Each row was made from one small tree. The marks that hang from a mark follow it in brackets, in alphabetical order. Every link used is in the known rows. Write each row's tree.
Known rows
vopad(suvo(ganu(nirum(sudi)))): [-18.6 -16.0  18.7 -12.3   0.5  -5.7   9.7  23.5 -16.1   1.4  -4.8 -10.0
  -0.5   6.0  18.5  24.7 -26.0 -10.9   0.0  -8.0  16.7  -2.4   0.4]
vopad(nirum): [ -2.1  31.5 -15.5  18.4  -2.3   6.6 -15.4   8.3 -13.3   6.5  13.5  21.6
   2.4 -16.5 -18.2 -16.3  -8.9  -8.1  14.3  -8.4  15.3  17.8  10.3]
suvo(vopad(nirum(ganu sudi))): [ 15.2   6.5 -25.3  -3.8   1.5  -2.5  16.0  10.3  -1.0  15.8   3.1  11.6
   4.6  -4.4  -4.7 -26.0   1.5   8.0   0.9  24.0  -2.6  18.2 -15.2]
vopad(suvo): [-25.4  29.3 -14.9  21.1 -23.2   9.2  -4.8  15.3 -23.9   1.9  -1.0   6.7
  -2.5   0.1 -11.9  39.0 -14.8 -14.0  18.6  -8.9  33.9  10.7  13.2]
nirum(ganu rusig sudi): [ 22.4  -1.6   3.8 -11.4  -6.1   3.4  18.0  -2.8 -11.7 -10.7  -5.3   1.7
 -22.4  15.7  10.9 -27.9   5.6   0.9   6.1 -32.2 -28.2  -5.3 -45.9]
rusig(nirum(ganu vopad(suvo))): [ -6.3  25.6 -12.3   1.7   0.1   4.9 -14.2 -18.1 -19.2  24.9  -0.5   4.3
   5.2 -10.4   1.9  43.9  -8.0   4.1  -6.8  -5.0   7.0 -11.6  22.6]
vota(ganu(nirum(rusig))): [-11.0 -11.5  -1.9  -1.0  10.8  10.1  -5.0  15.0  10.4 -14.3 -16.5  31.5
   3.6  10.4  -5.2  15.8  -7.8   0.3   1.4 -14.2 -11.0 -22.3  11.5]
suvo(ganu): [-14.6   6.8   8.6 -21.5   4.9  11.1  -9.2   9.2 -23.0  35.1  -3.2  13.6
  -1.7   7.4   0.2  10.8  -2.2 -21.2  29.9 -45.8  -1.3 -14.1   6.2]
nirum(ganu rusig sudi(mutuvur) vopad): [ 18.6  -9.0  11.2  -4.6 -10.9  -6.3   0.4 -24.6  10.8  -9.9  -0.4 -21.1
 -20.0   7.5  10.8 -26.8  36.3   2.3   4.8  16.4 -11.3   6.9 -20.9]
suvo(vopad): [-17.1   9.7 -43.3  10.6 -20.1   7.9   9.8  20.0  -3.7  11.1   3.1  17.0
  12.0   5.4 -18.3  26.6  12.6   0.6  14.9   8.3   8.9  -2.5   7.2]
rusig(nirum(ganu sudi vopad)): [ 14.1  13.4  -8.9 -13.8   6.8  -6.8   5.7  -8.9  10.2  16.5  12.2   9.4
  -2.2  -1.6   9.8   9.3  12.2  -5.3 -17.3 -21.6  -6.3 -25.1  -1.8]
nirum(ganu rusig sudi vopad): [ 24.5  -4.4   3.1  -7.2   0.0  -1.9  17.2 -22.0   8.5  -2.7  -2.5 -18.8
 -14.0  18.3   4.0 -21.3  17.0   8.1 -14.2 -11.4 -24.0  -1.1 -22.9]
sudi(mutuvur): [-25.3  14.2 -11.5  11.3 -27.3   4.0 -25.1  15.1 -11.9   4.0   8.6  26.4
  -8.0  -5.5  -6.1  11.9  24.2 -24.3  42.2   3.5  28.7  -0.4   9.1]
vota(ganu(nirum(vopad(suvo)))): [-26.2  -2.0  -6.4   3.1  13.7   1.2 -12.7  15.9  18.0  11.0 -13.9  20.0
  13.6   9.4  -8.8  50.9 -11.9  -4.1 -13.1  16.3  26.7 -13.1  51.9]
vota(ganu(nirum)): [-24.2  -3.9 -10.4 -10.0  13.5   5.0 -10.3  33.0  10.5  11.0 -10.3  52.2
   6.9  13.0  -5.2  32.5  -8.0 -14.4   6.2 -14.8  10.2 -29.1  29.9]
nirum(vopad): [-14.3  16.3 -23.3  11.1  -8.9   2.2  -8.4   0.2   2.7  20.2  11.6   5.5
   6.2   9.0 -17.2  25.0  18.0  -9.8   3.0  -9.4  19.3  -6.3  30.9]
suvo(ganu(nirum) vopad): [-23.8 -35.0 -15.8 -23.8   8.3  -0.3   5.8  19.4 -14.1  24.0  -5.0   7.6
  23.1   8.6   9.3  27.4  -2.9   8.4   5.2   8.6  -6.3 -18.9  11.9]
suvo(ganu vopad(nirum(sudi))): [ 13.5  -0.5   3.8 -13.7   8.8  -0.3  14.3   5.8  10.8  19.5   4.9 -11.1
   7.2 -10.6  -6.4 -31.9  -4.3  -0.4   6.0  10.5  -5.7  17.2 -10.9]
suvo(ganu vopad(nirum(rusig sudi))): [ 25.5  -6.3  14.2  -3.9   6.0   0.0  18.5 -13.0  10.9  -9.2   0.5 -32.4
   5.0  -9.7  -5.2 -48.0  -6.6  15.4  -1.8  11.5 -27.0  25.3 -30.0]
suvo(ganu vopad): [-13.5  -2.8 -10.9 -19.5  -0.2  10.7   5.4   9.4 -10.1  35.9  -6.8   1.6
  12.2   7.5  -6.8  17.5   3.4  -1.5  22.9  -9.2  -6.8  -7.6   5.3]
nirum(ganu rusig vopad(suvo)): [  2.7  10.8   0.3  11.8  -6.1   8.4  -6.9 -32.3 -24.9   5.7 -17.7 -25.4
  -3.3   7.1  -3.8  16.8  -4.6  20.1  -0.8   5.1  -7.6  14.3   4.1]

Write each row's tree
[-11.2 -24.2 -18.6   1.8  -1.3 -18.8  13.5  23.1  20.2  -8.1  18.3   2.5
   7.9  14.1   8.1  13.9  10.9  -4.2 -29.0   8.5  18.0 -16.9  14.3] -> ganu(nirum(sudi vopad))
[  1.0  15.9  -5.0  11.9 -14.4 -11.7  -5.6  -6.5  32.2 -14.1  27.2  -2.6
  -2.3 -16.8   1.4   6.7  32.4 -17.1  -7.0   8.7  19.2 -13.7   6.3] -> rusig(nirum(sudi(mutuvur) vopad))
[ 12.5  -1.1   5.8  -0.2   8.3  10.8   1.3 -19.1  -8.0   5.2  -7.5 -23.1
  13.4 -14.6 -14.3 -30.2  -8.6  21.0   9.5   9.8 -27.9  21.5 -11.7] -> suvo(ganu vopad(nirum(rusig)))
[  7.1 -37.6  22.2 -18.9  13.9  -9.6  14.0  -6.8  10.8  -9.5   1.0 -27.9
   3.8  11.7  16.5  -9.6   0.7   6.9 -22.4 -11.2 -19.1 -14.8  -5.4] -> suvo(ganu(nirum(rusig sudi vopad)))
[-17.8 -15.2  19.0   1.1  -1.4   4.5  -3.1   1.0 -32.7 -11.5 -14.0 -21.1
   4.2   2.7  12.1  23.8 -31.2   8.0   5.5  -7.3  -0.6   0.5  -1.7] -> vopad(suvo(ganu(nirum(rusig))))
[ -4.9 -20.3  15.3  -0.2   2.5  -3.0  -1.8  16.7  33.6 -33.6 -10.6  21.9
  -9.2   4.7   5.3  -7.9  10.5  -8.8   3.3   8.4  -2.9 -14.5  -8.6] -> vota(ganu(nirum(rusig sudi(mutuvur))))
[ 10.8  17.4  -7.9 -16.9   2.2   0.9   7.5   8.6  -5.7   9.1  11.4  28.9
  -9.3  -4.4  13.8   1.5   2.7 -13.5   0.4 -40.4 -10.9 -28.2 -22.6] -> rusig(nirum(ganu sudi))
[  1.9 -17.3   8.0  -3.6  10.5  -1.2  12.2  20.3  30.1 -29.2 -10.7  22.6
  -3.1  14.1  -0.1  -1.3  -3.8  -5.6 -10.4 -14.4 -12.3 -21.0  -7.7] -> vota(ganu(nirum(rusig sudi)))
[ 33.0  10.3   7.6   2.8   5.3   2.0   5.6 -11.7  -9.8 -13.1   1.7  -0.6
 -16.7  -6.7   1.6 -57.0  -9.0   8.0   0.4 -10.2 -23.3  22.0 -40.3] -> vopad(nirum(ganu rusig sudi))
[  2.6  10.4  -1.8  -6.3  -3.5  -6.8  12.0  -2.1  -1.6  22.3  -0.2  -9.4
 -11.6  14.1   7.2  17.0   0.7  -5.7  -9.6   5.8  18.5   9.0   6.1] -> nirum(ganu sudi vopad(suvo))
[ 10.2   1.2  -8.2  -2.4   1.3   7.9  -5.8 -29.6 -15.8  11.8 -10.2  -7.0
  -1.6  12.7  -4.4   0.4  11.6  13.8   0.1 -13.4 -22.8  -3.1   0.5] -> nirum(ganu rusig vopad)
[ -1.7   7.6  20.6  -3.0  -1.9  -3.7  12.8  -2.0  13.9  14.1   3.7 -34.0
  -5.4   9.0  -0.2  15.4  -2.3 -14.9 -10.0  -4.4  21.2  10.5  12.6] -> nirum(sudi vopad(suvo(ganu)))
[ 26.3   7.9  16.4   5.7  -5.1  -1.6  -8.1 -15.3  -6.3 -16.6   3.1  -2.2
 -20.1 -17.7   6.3 -62.0   6.6   2.7  15.8  15.1 -11.1  30.3 -39.2] -> vopad(nirum(ganu rusig sudi(mutuvur)))
[ -5.5  21.6   2.3  23.2 -19.5 -10.5  -5.5  -8.5  24.6 -20.4  19.7 -18.6
  -2.6 -23.5   1.7  22.6  17.2 -12.8  -9.6  24.6  33.9   4.0  11.1] -> rusig(nirum(sudi(mutuvur) vopad(suvo)))
[  3.6 -46.0   2.7 -16.8   4.1  -6.6  27.9   6.6   7.5 -15.3  -4.3 -24.1
  11.3  11.3  15.4  -6.9  -0.4  19.2 -11.3  10.4 -28.6 -12.2 -26.5] -> suvo(ganu(nirum(rusig sudi)) vopad)
[  4.5 -31.1  -7.5  12.1  -6.1 -16.1  17.2   2.3  21.7 -37.3  12.6 -20.4
   3.0  12.9   7.3  -4.4  11.1  12.5 -36.6   8.5  -5.5  -9.7  -6.4] -> ganu(nirum(rusig sudi vopad))
[  8.6  20.2  30.1   3.4   6.8   0.8   3.2   4.3  -7.0   5.1   4.3 -20.2
  -7.7 -17.0   0.5 -23.1 -31.6 -14.1   4.1  -0.7  18.5  33.7  -5.5] -> vopad(nirum(sudi) suvo(ganu))
[ -4.5 -30.6   1.2  13.0 -19.9 -13.4   4.5  14.3   8.3 -52.0   8.8  -2.0
  -8.5   0.2  17.6 -15.6  14.8   1.7  -2.8  17.1   2.6  -4.9 -26.0] -> ganu(nirum(rusig sudi(mutuvur)))
[-16.6 -17.9 -10.7  27.0 -10.1  -5.3  -2.7  -8.3  -9.3 -32.7  -2.1 -27.2
  13.1   4.3   0.2  30.9  -9.5  21.9 -25.5  26.1   9.2   5.7  17.5] -> ganu(nirum(rusig vopad(suvo)))
[  5.6 -19.6   7.3   0.4  14.6  -4.2  10.4   5.3  45.6 -21.8  -7.3   7.3
   3.0  16.5  -5.6   1.0   5.4   1.6 -28.3   3.8  -9.6 -17.6  11.2] -> vota(ganu(nirum(rusig sudi vopad)))
[-22.2  -9.5 -10.7  -6.5  18.3   0.3 -13.0  18.3  26.4  18.8  -6.4  37.7
  14.7  13.7  -9.5  36.6   4.1  -8.9 -10.8   2.9  13.7 -25.7  47.9] -> vota(ganu(nirum(vopad)))
[ 21.2  14.0  12.6  28.8 -16.0  -3.8  -4.5  -9.8  10.5 -44.3  16.4 -12.5
 -14.2 -22.2  -7.7 -60.4   9.0  -2.5  11.6  19.8   2.5  34.9 -31.4] -> vopad(nirum(rusig sudi(mutuvur)))
[ -6.8 -32.5  14.3 -14.2  15.1  -0.2  -5.8 -13.5  -8.9   4.5  -5.0 -20.2
  11.6   8.9   9.2   8.3  -2.2  12.8  -8.5 -10.0 -17.8 -17.3  12.4] -> suvo(ganu(nirum(rusig vopad)))
[ -7.2  28.4  22.5   5.8   5.6   8.4 -17.0  -1.9 -29.3  18.4  -3.7 -10.0
   0.8 -22.8  -8.3  -2.9 -36.3  -6.6  18.6  -0.9  19.1  33.4  14.3] -> vopad(nirum suvo(ganu))
[ -8.1 -14.7  -1.9   2.8  15.8   3.9  -8.9  -0.8  26.7  -9.8 -13.9  15.6
  10.1  12.7 -10.6  19.6   3.7   7.4 -14.9   2.3  -7.9 -20.2  28.8] -> vota(ganu(nirum(rusig vopad)))
[  0.6  17.6  40.0   4.4  -3.7  -4.7 -11.2   0.2  -4.4  -1.3   5.3 -22.9
 -12.5 -28.6   6.8 -27.4 -16.3 -17.7  22.4  25.1  31.2  42.0  -5.0] -> vopad(nirum(sudi(mutuvur)) suvo(ganu))
[  7.1   7.8   1.5 -11.1  -1.7  -9.4  -8.9 -11.3  14.1  11.9  14.5   8.0
  -7.3 -12.1  16.1   3.6  29.4  -9.5  -1.6   5.5   3.8 -17.9   0.5] -> rusig(nirum(ganu sudi(mutuvur) vopad))
[ 18.7  17.8  -0.7   6.5   7.2  10.8 -13.5 -17.2 -31.7   1.6  -5.7   9.2
  -5.7 -12.9  -7.8 -37.8 -13.7  14.6  14.3 -12.1 -22.1  18.4 -18.3] -> vopad(nirum(ganu rusig))
[ 12.0  25.0   9.1  19.6  -0.6  11.0 -14.0 -20.8 -40.3  -7.5 -14.5 -11.3
  -5.6 -18.5  -7.4 -19.3 -32.2  18.9  10.0   8.7  -5.3  39.7 -12.8] -> vopad(nirum(ganu rusig) suvo)
[  1.2  11.1 -30.4   0.1   2.1   6.9  -2.3   5.9 -19.5  29.6  -2.9  20.4
  12.0  -8.9 -10.8  -8.9  -3.4  14.9  12.7  23.3  -2.1  16.7   2.6] -> suvo(vopad(nirum(ganu)))
[ -1.4  19.2 -18.3 -11.3   8.5   4.2 -15.3 -14.4 -10.7  31.4   4.9  20.6
   8.0  -6.3   2.3  28.5   9.1  -0.5  -4.6 -21.4  -5.5 -26.7  18.3] -> rusig(nirum(ganu vopad))
